Known rows, with every way that one mark hangs from another:
{zopabu {savi fimi gusis zipemev}}: [-3.74  3.31  0.51 -6.93  0.80 -3.21 -0.16  1.88  1.61 -1.57 -1.49 -0.53
 -2.99  1.03  1.21 -4.37 -0.51  3.40 -2.16  1.08  0.44  0.14]
{gezivo vegel}: [ 2.24 -1.81 -0.30  2.06 -0.51 -1.95  0.57 -0.14 -2.57 -0.53 -0.18  0.12
  0.44 -0.77 -0.93  7.22  0.46  0.32  3.46 -3.48 -0.26 -1.23]
{rodop {savi gusis {zipemev {pipu fimi}} zopabu}}: [ 0.31 -0.42 -0.44 -3.87  1.46  2.18 -0.85  0.67 -2.07  0.20  2.51 -1.71
  0.12  1.10  1.50 -1.03  0.11 -1.57 -1.03  0.00  0.94 -0.74]
{rodop {savi fimi gusis zipemev zopabu}}: [-2.64  1.77 -0.39 -6.38  2.79  0.11 -1.85  1.46 -2.40 -0.84  0.69 -2.56
 -2.56  0.75  1.78 -2.88  0.97  2.32 -3.09 -3.82 -1.24 -0.28]
{zopabu {savi fimi gusis {zipemev {pipu beba}}}}: [-0.12  0.08  1.95 -2.07  0.94 -2.28  0.11  1.47  2.55 -1.30 -0.57  0.98
 -3.41  2.86  1.70 -7.33 -0.75  2.62 -2.09  4.39  0.63  0.32]
{zipemev {pipu fimi}}: [ 2.09 -2.28 -1.58  1.59 -1.75  1.40  0.30  0.45 -0.53  1.25  0.15  1.96
  1.32  1.23 -0.26  6.56 -0.82 -3.57  3.35  2.25  1.83 -0.27]
{zipemev {pipu beba fimi}}: [ 5.03 -4.58 -0.28  3.46 -2.00  2.48  0.53 -1.07 -0.27  1.26  1.48  2.47
  1.33  0.77 -0.21  1.83 -2.13 -2.82  3.37  0.59  1.68 -0.22]
{pipu beba {fimi {savi gusis zipemev}}}: [ 3.57 -2.69 -0.31 -4.16 -1.23 -0.89 -0.36 -2.58  0.73 -0.72  3.74 -0.61
 -1.34 -1.05 -0.04 -4.15 -3.31  0.70 -0.70 -2.36  0.06  0.96]
{zipemev pipu}: [-1.10 -2.38 -1.11  5.28 -0.40  0.87  0.66 -0.07 -0.58  1.48 -1.49  1.36
  2.65  1.11 -0.40  7.57  2.72 -1.93  1.88  1.64  0.91 -0.42]
{pipu beba fimi}: [ 4.29 -3.01 -0.87 -0.08 -2.67  2.71  0.40 -2.58 -1.13  0.93  1.27  1.24
  1.23 -1.58 -0.69 -0.74 -3.33 -1.06  3.21 -5.03  1.28 -0.55]
{vegel gezivo}: [-0.15  1.80 -2.05  4.36 -1.35  3.26  1.96 -1.05 -1.59  0.51 -3.39 -0.37
  1.16 -0.55 -1.05  7.05  1.13 -0.31 -1.06 -3.36  0.22 -2.37]
{pipu beba {fimi {savi gusis zipemev zopabu}}}: [ 3.21  0.95  0.41 -2.46 -0.30 -0.28 -0.87 -2.82  0.73 -0.22  3.05 -2.05
  0.10 -1.97 -0.23 -7.67 -3.71  0.69 -0.48 -2.61  0.69  1.42]
{zipemev {pipu beba}}: [ 1.89 -4.72 -0.09  6.97 -0.62  2.02  0.99 -1.54 -0.23  1.45 -0.64  1.61
  2.51  1.04 -0.39  2.35  1.81 -1.18  1.79 -0.13  0.84 -0.51]
{zipemev {pipu beba {fimi savi}}}: [ 4.24 -4.59 -0.84  3.60 -2.08  0.07  0.03 -1.66  1.30  1.45  2.26  2.20
  0.65  0.00 -1.01  1.87 -2.20 -2.65  2.79  3.00 -0.13  0.45]
{vegel {fimi {savi zipemev}} gezivo}: [-2.67  1.51  0.42  0.57 -0.51  0.66  1.45  1.57  0.58 -1.64 -2.35  0.07
 -1.22 -0.03 -1.09  4.02  1.57  1.04 -3.88  0.00 -3.17  0.05]
{zopabu savi}: [-4.47  2.24 -0.96  0.95 -1.60  0.35  1.30 -0.69  1.02  1.72 -3.49  0.37
  2.82 -2.26 -1.25  1.13  1.02  0.38  2.20 -0.44  0.09 -1.87]
{zipemev {pipu beba {fimi {savi gusis}}}}: [ 3.72 -3.86 -0.19  2.62 -1.30 -0.18 -0.25 -2.37  1.63  0.72  1.05  2.73
 -0.32 -1.24  0.06 -1.33 -0.46 -1.39  2.10  2.20  1.12 -0.02]
{pipu beba {fimi {savi zopabu}}}: [ 3.06  0.40 -0.84  1.83 -1.93  0.97 -0.61 -3.40  0.60  1.83  1.67 -0.26
  1.75 -3.60 -1.86 -3.98 -3.95 -0.92  2.99 -2.46 -0.36  0.77]
{zopabu {savi fimi {zipemev pipu}}}: [-2.08  0.61  0.03 -2.35  0.04 -2.38  0.24  3.60  1.96 -0.38 -0.01 -0.21
 -2.00  4.63  0.19  1.26 -1.82  0.44 -1.13  6.78 -0.78  1.17]

Rows:
[-3.38  1.91  0.27  3.65 -1.13  1.33  1.26  0.53  0.76 -0.33 -4.86  2.60
 -0.45 -2.81 -1.39  3.85  3.43  0.89 -1.15 -1.54 -2.35 -1.30] : {vegel {fimi savi} gezivo}
[ 2.36  0.43  1.23  1.95  1.92 -0.26 -1.08  1.62 -0.29 -0.51  1.43 -1.89
 -1.11  4.80  0.57 -3.23 -2.22  0.53 -1.69  2.56 -0.17  3.03] : {savi fimi {zipemev {pipu beba}} zopabu}
[ 1.44  1.70  2.36  0.22  3.01 -0.80 -1.14  0.90  0.20 -1.28  0.48 -0.98
 -2.77  3.03  2.22 -8.35  0.26  2.24 -2.70  1.10  1.40  2.01] : {savi fimi gusis {zipemev {pipu beba}} zopabu}
[ 0.38 -1.64 -1.28  0.62 -1.00 -1.32 -0.40 -0.69  1.36  0.92  0.60  2.21
  0.19 -1.35  0.04  3.29  0.47 -2.18  2.14  3.56  1.26 -0.27] : {zipemev {pipu {fimi {savi gusis}}}}
[ 3.48 -2.96 -1.37  0.10 -2.76  0.23 -0.15 -3.03  0.49  1.32  1.88  0.86
  0.53 -2.61 -1.59 -0.23 -4.10 -1.03  2.76 -2.22 -0.89  0.38] : {pipu beba {fimi savi}}
[ 1.79 -0.26  1.33 -2.42 -0.79 -0.15  0.98 -0.32  2.19 -0.56  1.08  0.45
 -0.49  1.15  1.00 -6.48 -2.45  0.18 -0.37  3.72  2.19 -0.68] : {zopabu {savi gusis {zipemev {pipu beba fimi}}}}
[-0.19  3.55 -0.95 -4.60  0.01 -1.31 -1.12 -1.35  0.47  0.00  2.24 -2.66
  0.33 -1.92 -0.18 -2.24 -2.68 -0.21 -0.19 -0.73  0.57  1.15] : {pipu {fimi {savi gusis zipemev zopabu}}}
[ 0.85  2.83  0.87 -1.59  1.40  0.77 -0.45  0.29 -0.49 -0.49  1.54 -2.13
  0.84  1.30  1.45 -3.03 -1.05 -1.28 -0.75  1.46  3.38  0.93] : {savi gusis {zipemev {pipu fimi}} zopabu}
[-3.00  2.73 -1.43  0.58  0.68 -1.94 -0.53 -0.69  0.15  0.84  1.33 -4.27
  2.80 -0.37 -1.71  2.38 -0.86  0.23 -1.84 -0.07 -1.89  1.95] : {fimi {savi zipemev zopabu}}
[-3.94  1.85 -1.03 -0.05  1.52  3.07 -0.52 -1.63 -2.41  1.40 -2.49 -0.79
  2.04 -4.06  0.70 -1.57  4.24  0.87  0.64 -6.72  0.39 -3.10] : {rodop {savi gusis zopabu}}
[ 0.10  0.00 -0.53 -2.51 -1.58 -0.28  1.05  1.59  1.47  0.24  1.31 -0.58
  1.13  2.92 -0.49  1.97 -3.43 -2.00  0.75  5.84  0.50  0.38] : {zopabu {savi {zipemev {pipu fimi}}}}
[ 1.80 -5.59 -2.23 -4.09 -0.62  2.18  0.20  1.86 -2.38  0.25  4.33 -0.82
  0.17  4.11  0.31  7.81 -1.93 -2.98 -0.54  1.46 -1.14 -0.15] : {rodop {savi {zipemev {pipu fimi}}}}
[-1.68  0.32  0.13 -3.75  3.11  0.02 -1.59  2.54 -1.63 -0.59  1.01 -1.36
 -2.86  2.80  2.17 -1.51  1.66  0.86 -2.87  0.92 -0.77  0.24] : {rodop {savi fimi gusis {zipemev pipu} zopabu}}
[ 3.83 -1.46 -0.38  5.22 -1.30  0.79 -0.50 -1.91  1.31  2.09  1.58  1.07
  1.62 -0.98 -1.28 -1.17 -2.06 -2.66  3.17  2.94  0.62  0.97] : {zipemev {pipu beba {fimi {savi zopabu}}}}
[-0.50 -0.95  2.50 -2.26  1.13 -4.89 -0.10  1.78 -0.50 -2.96  0.17  1.33
 -2.55 -1.29  0.22  0.63  2.34  2.73 -0.14 -1.64 -1.95  0.19] : {gezivo {vegel {fimi {savi gusis zipemev}}}}
[-3.43  2.44 -0.69 -3.10  2.07  0.86 -1.84  0.35 -1.92  0.49 -2.21  0.17
 -1.82 -2.49  1.44 -3.32  3.04  1.91 -0.03 -5.26 -0.65 -2.02] : {rodop {savi fimi gusis zopabu}}
[-3.97  5.52  0.76  4.76 -0.23  1.84  0.87  0.11  0.69  0.18 -5.86  1.38
  0.50 -3.88 -1.58  0.06  3.52  0.85 -0.78 -1.75 -1.95 -1.01] : {vegel {fimi {savi zopabu}} gezivo}
[-0.46 -1.36  1.49  1.33 -0.30 -3.68  0.07  1.18 -0.56 -1.22 -1.46  2.62
 -0.93 -2.77 -1.19  3.93  2.70  1.35  3.22 -1.80 -2.56 -0.34] : {gezivo {vegel {fimi savi}}}
[-0.34  2.39  0.19  0.33  2.05 -1.14 -1.20  2.84 -0.50 -0.42  1.41 -2.32
 -0.92  4.95  0.63  0.86 -1.07 -0.30 -1.88  3.67 -0.04  3.00] : {savi fimi {zipemev pipu} zopabu}
[-1.92  2.87  2.78  1.91  1.27 -3.85 -0.74  0.47 -0.15 -1.22 -2.79  2.23
 -0.59 -4.97 -0.34 -3.17  4.05  2.63  2.88 -3.13 -0.73 -0.70] : {gezivo {vegel {fimi {savi gusis zopabu}}}}
[-1.05 -1.56  0.22 -0.23  1.57 -0.36  0.47  0.36 -0.50 -0.97  0.57 -1.12
  0.49  2.71  1.64  2.57  2.58  0.13 -2.30  1.22  1.78  0.09] : {savi gusis {zipemev pipu}}
[-4.68  6.68  1.65  3.79  0.76  0.80  0.59 -0.63  1.22 -0.36 -6.42  1.91
 -0.60 -5.65 -0.36 -3.91  5.47  2.17 -1.53 -2.88 -0.62 -1.91] : {vegel {fimi {savi gusis zopabu}} gezivo}
[-2.50 -2.69 -1.21 -5.28  1.32  1.18  0.07  0.04 -2.67 -0.76  1.17 -1.99
 -0.15  0.29  1.26  2.72  2.19  1.09 -2.83 -5.00 -1.25 -1.82] : {rodop {savi gusis zipemev}}
[-2.56 -0.07 -0.17  0.57 -0.57 -0.75  1.41  1.71  1.55  0.32 -0.26 -1.07
  1.97  2.90 -0.57  2.90 -0.45 -0.68 -0.87  5.44 -0.06  0.27] : {zopabu {savi {zipemev pipu}}}
[ 4.32 -3.59  0.99 -1.69  0.03  1.02  0.27 -0.49 -0.26 -1.23  3.11  0.23
 -0.88  2.48  1.55 -3.11 -2.05 -0.43 -1.18  0.65  2.64  0.62] : {savi gusis {zipemev {pipu beba fimi}}}
[-3.20  5.36  1.05  2.54  0.49  1.05  0.88  1.23  0.55 -0.96 -2.75 -1.09
 -0.09 -1.04 -1.27  0.05  1.36  1.11 -3.49 -0.52 -2.52  0.36] : {vegel {fimi {savi zipemev zopabu}} gezivo}
